Known rows, with every way that one mark hangs from another:
vapu[kofofet[naru[nidi]]]: [ 1.132 -1.239  2.250 -0.383  0.892  0.462  1.202 -2.865  0.370  4.576
 -3.309  1.434  0.358 -3.741  0.341  0.343  3.270  2.802 -1.557 -0.310
 -1.053]
gedo[kofofet]: [ 2.063 -1.502  1.500  0.276  0.756  2.381  3.019 -4.024  0.541  2.544
 -2.644  2.075  0.576 -1.396  0.275  0.634  0.741  1.394 -1.927 -0.876
  0.758]
naru[kofofet nidi]: [ 1.352 -1.241  3.598 -0.949  0.745  0.686  1.461 -4.372  1.150  4.121
 -4.621  3.738  0.377 -3.161  0.032  0.955  3.084  0.727 -1.972 -1.137
  0.819]
vapu[kofofet[gedo seguken[gafele]]]: [ 0.834 -0.250  0.784 -0.654 -1.821  0.775  0.933  0.334 -0.834  1.119
 -4.021  1.812 -0.072  0.289 -1.621 -3.306 -0.066  1.275 -0.979 -0.562
 -0.575]
bafur[seguken[kofofet[gedo]]]: [ 0.816 -1.735  0.465  0.211  0.067  1.232 -0.068 -1.562  2.214  1.329
 -1.207 -0.348 -0.075 -0.940 -0.410 -1.384  0.614  2.567  0.337 -3.027
  0.198]
kofofet[gedo naru[nidi] seguken[gafele]]: [ 0.103 -1.260  1.765 -0.899 -1.577  0.379 -0.816 -0.929 -1.228  2.749
 -6.105  2.419 -2.323 -2.227 -2.513 -2.117  2.410  2.202 -0.717 -1.156
 -0.906]
vapu[kofofet[seguken[bafur[gedo] gafele]]]: [ 2.718 -0.018  2.198 -1.561 -1.817  1.683  1.209 -1.650 -0.694  0.955
 -3.363 -1.594  1.247 -2.899  0.332 -2.191 -2.179  2.859 -0.531 -0.251
  0.806]
gedo[kofofet[seguken[bafur]]]: [ 1.362 -0.056  1.682 -0.823  0.465  1.176  1.314 -3.205  1.135  2.001
 -2.105  1.836  1.662 -1.762  0.280 -0.811 -1.215  2.642 -0.425 -0.497
  2.931]
seguken[bafur[gedo] gafele]: [ 4.258 -1.217  2.777 -0.701 -1.174  2.761  1.506 -4.201 -0.408  1.441
 -3.804 -1.801 -0.386 -4.307  1.032 -0.440 -0.900  2.810 -1.774 -0.517
  0.893]
gedo[kofofet[naru]]: [ 1.642 -1.502  1.735  1.044  1.190  1.655  1.586 -3.844  0.625  3.083
 -2.440  1.955 -0.296 -2.016  0.609  1.354  1.752  1.965 -2.232 -0.185
 -0.692]
seguken[bafur gafele kofofet[gedo naru]]: [ 2.191 -0.624  0.420  0.429  0.276  1.658 -0.916 -1.915  2.454  1.332
 -1.923 -1.922 -2.445 -3.093 -0.360 -1.158  1.306  3.056 -0.374 -1.123
 -0.508]
bafur[gedo[kofofet[naru seguken[gafele]]]]: [ 1.558 -2.138  1.635 -0.225 -1.370  2.532  1.601 -2.214 -1.785  1.280
 -4.668  0.806 -1.268 -1.715 -0.604 -0.036 -0.586  2.158 -1.478 -0.983
 -0.892]
vapu[kofofet[gedo seguken[bafur gafele]]]: [ 1.421  0.866  0.937 -1.289 -1.771  0.586  0.316 -0.128  0.261  0.600
 -3.483  0.340  0.665 -1.008 -0.798 -3.433 -0.880  2.736 -0.418  0.020
  0.543]
seguken[bafur kofofet]: [ 2.582 -0.727  1.385  0.084  1.186  1.406  0.477 -3.458  3.487  2.687
 -0.007 -1.204  0.760 -3.763  0.622 -0.139  0.545  2.345 -0.083 -1.245
  2.785]
vapu[kofofet[gedo naru seguken]]: [-0.406  0.404  1.211  0.662  0.034 -0.085 -0.892  0.006  0.385  2.557
 -3.043  2.371  0.338 -0.233 -0.945 -2.509  1.299  2.420 -0.551  0.720
 -1.678]
kofofet[seguken[gafele]]: [ 2.444 -1.214  2.622 -0.596 -2.251  0.885  1.098 -1.445 -1.023  2.421
 -3.317  2.165 -0.331 -1.672 -0.827 -1.234 -0.290  0.409 -2.331 -0.645
  0.662]
vapu[kofofet[gedo seguken[bafur]]]: [ 0.295  1.332  0.942 -0.631 -0.241  0.008 -0.403 -0.820  1.214  1.561
 -2.735  0.944  1.785 -1.184 -0.504 -3.357 -0.454  3.256  0.421  0.385
  1.313]
naru[kofofet[seguken[gafele]] nidi]: [ 1.255 -1.519  3.447 -1.949 -1.650  0.436  1.387 -2.125 -0.424  3.113
 -5.735  4.056 -0.200 -2.384 -1.365 -0.434  1.479  0.234 -2.467 -1.349
  0.867]
bafur[gedo seguken[gafele kofofet[naru]]]: [ 2.910 -3.073  1.601  0.136 -1.027  2.249  0.735 -2.444  0.388  1.453
 -1.723 -2.849 -1.473 -3.333  0.876  0.619 -0.252  2.977 -0.970 -2.989
 -1.680]
seguken[gafele kofofet[gedo naru[nidi]]]: [ 0.870 -2.127  0.326 -0.217  0.004  1.514  0.102 -1.583  1.169  2.525
 -4.201 -0.444 -2.952 -2.918 -2.119 -0.791  3.536  2.479 -0.111 -2.410
 -1.093]
pokir[nidi]: [ 2.049 -0.658  2.856 -1.890  0.622  0.471  1.037 -4.142  0.820  4.085
 -3.323  2.222 -0.424 -3.172 -0.045  0.828  2.186  0.366 -1.560 -0.949
  1.414]
seguken[bafur[gedo] gafele kofofet]: [ 3.720 -1.511  1.172 -0.835 -0.434  3.009  1.211 -3.262  1.410  0.894
 -1.918 -3.617 -0.715 -4.273  0.394 -0.503 -0.696  2.443 -0.193 -2.082
  1.550]
gedo[kofofet[naru[nidi] seguken[bafur]]]: [ 0.377 -0.570  1.881 -1.331  0.896  0.522  0.396 -3.654  0.874  3.309
 -3.723  1.439  0.427 -3.673 -0.351 -0.108  1.027  4.148 -0.210 -0.727
  1.807]
gedo[kofofet[seguken]]: [ 0.641 -1.084  1.468 -0.459  0.058  1.468  1.959 -2.382  0.115  2.274
 -2.795  3.109  0.864 -0.531 -0.497 -0.542 -0.190  1.137 -1.027 -0.776
  1.520]
seguken[kofofet[gedo]]: [ 0.731 -1.005  0.308  0.687  0.831  1.806  0.281 -1.866  2.460  2.053
 -1.783  0.317 -0.767 -1.225 -1.206 -1.560  2.111  1.270  0.224 -1.606
  0.813]

Rows:
[ 0.049  1.022  1.363  0.216  0.236 -0.517 -1.436 -0.451  1.239  2.166
 -2.369  0.870  0.937 -1.600 -0.074 -2.813  0.491  3.893 -0.085  0.878
 -0.399]
vapu[kofofet[gedo naru seguken[bafur]]]
[ 2.123  0.041  2.763 -0.920 -0.681  1.521 -0.274 -2.988  0.374  2.038
 -3.132 -0.203  1.115 -3.398  0.276 -1.718 -1.342  2.744  0.024 -0.080
  2.407]
kofofet[seguken[bafur[gedo]]]
[ 3.220 -2.819  1.439 -0.552 -1.368  1.776  1.788 -2.116  1.403  1.601
 -0.746 -1.121 -0.349 -2.387  0.540  0.335 -0.489  1.597 -1.671 -3.613
 -0.062]
bafur[seguken[gafele kofofet]]
[-0.089 -0.800  1.457 -0.203  0.717  0.439  0.366 -1.929  0.388  3.654
 -4.620  1.433 -0.492 -2.317 -0.954 -1.255  3.728  3.367 -0.676 -0.271
 -1.898]
vapu[kofofet[gedo naru[nidi]]]
[-1.314 -0.059  1.249 -0.664  0.034 -0.147 -0.433 -0.417  0.045  3.418
 -4.799  2.368  0.161 -1.472 -1.755 -2.442  2.552  3.108  0.283 -0.198
 -1.066]
vapu[kofofet[gedo naru[nidi] seguken]]
[ 1.037 -0.789  3.277 -1.395 -0.145  1.129 -0.931 -3.490  0.104  3.646
 -4.623 -0.067  0.313 -5.122 -0.235 -1.194  1.000  4.232  0.548 -0.481
  1.400]
kofofet[naru[nidi] seguken[bafur[gedo]]]
[ 2.416 -0.441  0.119 -0.222 -0.072  1.900  0.129 -2.016  2.378  0.810
 -1.886 -1.976 -1.464 -2.701 -0.727 -1.723  0.453  2.521 -0.017 -1.933
  1.221]
seguken[bafur gafele kofofet[gedo]]
[ 1.420  0.407  2.476 -0.346  0.033  0.837 -0.283 -1.981  0.524  2.615
 -2.249 -0.925  1.536 -3.218  0.926 -1.692 -0.810  4.048 -0.249  0.876
 -0.024]
vapu[kofofet[naru seguken[bafur[gedo]]]]
[ 3.525 -2.514  2.718 -0.726 -2.448  2.267  1.899 -3.309 -1.460  1.277
 -3.724 -1.025 -0.204 -3.171  1.050 -0.027 -1.306  2.325 -2.152 -2.501
 -0.962]
bafur[gedo seguken[gafele]]
[-0.667  0.736  2.351 -1.769  0.273 -0.215 -0.793 -2.558  1.752  2.775
 -5.447  3.245  0.694 -2.487 -1.283 -2.289  1.912  2.628  0.279 -0.751
  2.453]
naru[kofofet[gedo seguken[bafur]] nidi]
[ 0.502 -1.730  0.522  1.164  0.744  0.717 -1.016 -1.551  2.594  2.228
 -0.868 -0.423 -1.066 -1.333 -0.082 -0.788  1.559  3.398  0.012 -2.355
 -1.361]
bafur[seguken[kofofet[gedo naru]]]
[ 0.511 -0.266  0.949  0.114 -1.578  0.257 -0.016  0.690 -0.628  1.507
 -3.893  1.583 -1.005 -0.261 -1.220 -2.557  0.743  2.148 -1.478  0.049
 -2.460]
vapu[kofofet[gedo naru seguken[gafele]]]
[ 1.020 -0.147  2.156  0.384 -0.113 -0.228  0.239 -0.700  0.364  3.752
 -1.897  2.207  1.025 -1.559  0.310 -1.143  0.782  1.795 -1.417  0.828
 -0.740]
vapu[kofofet[naru seguken]]
[ 2.547 -1.651  1.550 -1.031  0.239  1.459  0.314 -3.571  2.230  3.354
 -2.204 -1.856 -1.518 -5.535  0.032  0.514  2.191  3.292 -0.382 -2.022
  0.925]
seguken[bafur gafele kofofet[naru[nidi]]]
[ 1.317  0.777  2.495 -0.256  0.497 -0.482 -0.589 -1.731  1.483  3.355
 -1.214  0.673  1.690 -2.978  1.072 -1.449 -0.017  3.316 -1.116  1.034
  0.394]
vapu[kofofet[naru seguken[bafur]]]
[ 0.587 -2.005  1.707 -1.257 -1.022  1.277  1.544 -2.572 -1.246  3.118
 -5.099  2.384 -1.279 -2.611 -1.403  0.211  1.232  2.188 -1.489 -1.608
 -0.127]
gedo[kofofet[naru[nidi] seguken[gafele]]]
[ 2.477 -1.067  1.932  0.523  1.300  2.646  0.974 -4.836  0.607  2.095
 -2.943 -1.100  0.156 -3.691  1.348  0.950  0.085  4.167 -0.939 -0.061
  0.259]
seguken[bafur[gedo[kofofet[naru]]]]
[ 0.575  0.220  2.395 -1.422  0.265 -0.441 -0.178 -2.134  0.926  3.956
 -2.659  0.776  1.620 -4.174  0.166 -1.271  1.375  4.023 -0.037  0.098
  0.822]
vapu[kofofet[naru[nidi] seguken[bafur]]]
[ 3.000 -3.170  1.709 -0.629 -1.712  3.078  3.385 -3.871 -1.438  0.286
 -3.935 -0.794 -0.029 -2.210  1.196  0.864 -1.991  2.385 -1.951 -3.164
 -0.796]
bafur[gedo[kofofet] seguken[gafele]]
[ 1.682 -1.666  0.168  1.053  0.078  1.679 -0.311 -1.057  1.409  1.707
 -2.526 -0.551 -3.077 -1.721 -1.105 -1.098  2.336  1.674 -0.922 -1.670
 -1.638]
seguken[gafele kofofet[gedo naru]]
[ 1.806 -3.192  1.674 -0.875 -0.906  1.085  0.869 -2.703  1.278  3.065
 -2.268 -1.236 -1.327 -4.306  0.180  0.855  1.768  3.171 -1.123 -3.740
 -0.903]
bafur[seguken[gafele kofofet[naru[nidi]]]]
[ 2.706  0.126  3.327 -1.287 -1.144  0.233  0.492 -2.501  1.003  1.976
 -3.217  2.293  0.403 -2.495  0.236 -0.894 -0.723  0.900 -2.376 -0.340
  1.408]
naru[kofofet[seguken[bafur gafele]]]
[ 1.701 -2.285  0.126 -0.325 -1.421  1.725  0.731 -1.119  1.372  0.528
 -2.010 -0.897 -1.198 -0.989 -0.649 -1.238  0.098  2.173 -0.514 -3.627
 -0.589]
bafur[seguken[gafele kofofet[gedo]]]
[ 2.762 -0.518  2.672 -0.454 -1.022  0.421 -0.546 -2.215  0.108  2.674
 -2.617  0.529 -0.620 -3.741  0.185 -0.854 -0.402  2.664 -2.019  0.110
  0.338]
kofofet[naru seguken[bafur gafele]]
[-0.045 -0.837  2.057 -1.685 -1.488  0.474  0.369 -1.344 -0.257  2.167
 -6.893  3.935 -1.158 -1.179 -2.512 -2.022  2.039  0.797 -0.948 -1.753
  0.171]
naru[kofofet[gedo seguken[gafele]] nidi]
[ 3.006 -0.748  2.622 -1.320 -2.022  1.931  0.441 -2.668 -0.756  1.291
 -3.875 -0.892  0.102 -3.538 -0.057 -1.624 -1.886  2.332 -0.818 -0.711
  1.604]
kofofet[seguken[bafur[gedo] gafele]]
[ 3.598 -1.294  1.455 -0.555 -0.184  1.985  0.915 -2.961  2.437  1.730
 -0.603 -1.949 -0.631 -3.787  0.398 -0.265 -0.051  2.036 -0.884 -1.666
  1.889]
seguken[bafur gafele kofofet]
[-0.304 -1.536  1.829 -0.559  0.442  0.560  1.097 -2.875 -0.153  3.770
 -4.339  3.008  0.040 -2.369 -1.178  0.256  1.969  2.431 -0.687 -1.308
  0.554]
gedo[kofofet[naru[nidi] seguken]]
[ 0.672 -0.049  1.087  1.269  0.997  0.601  0.008 -1.200  0.690  2.838
 -2.974  1.432 -0.356 -1.200 -0.107 -1.409  2.445  2.655 -1.263  0.644
 -2.487]
vapu[kofofet[gedo naru]]
[ 1.617 -2.629  1.684  0.701  0.410  1.967  0.168 -2.888  1.585  2.373
 -1.047 -2.391 -0.370 -3.480  1.024  0.553  0.260  3.301 -0.220 -2.616
 -0.964]
bafur[gedo seguken[kofofet[naru]]]
[-0.054 -0.033  1.665  1.179 -0.125  0.160 -1.575 -0.839  0.164  2.836
 -3.779  2.635 -0.981 -0.929 -1.419 -2.347  1.784  2.091 -0.654  0.328
 -0.763]
kofofet[gedo naru seguken]
[-0.150  0.249  2.075  0.134 -0.163  0.162 -0.560 -1.183  1.049  2.127
 -4.221  4.649  0.187  0.291 -1.411 -2.203  1.371  0.390 -1.188 -0.091
  0.503]
naru[kofofet[gedo seguken]]
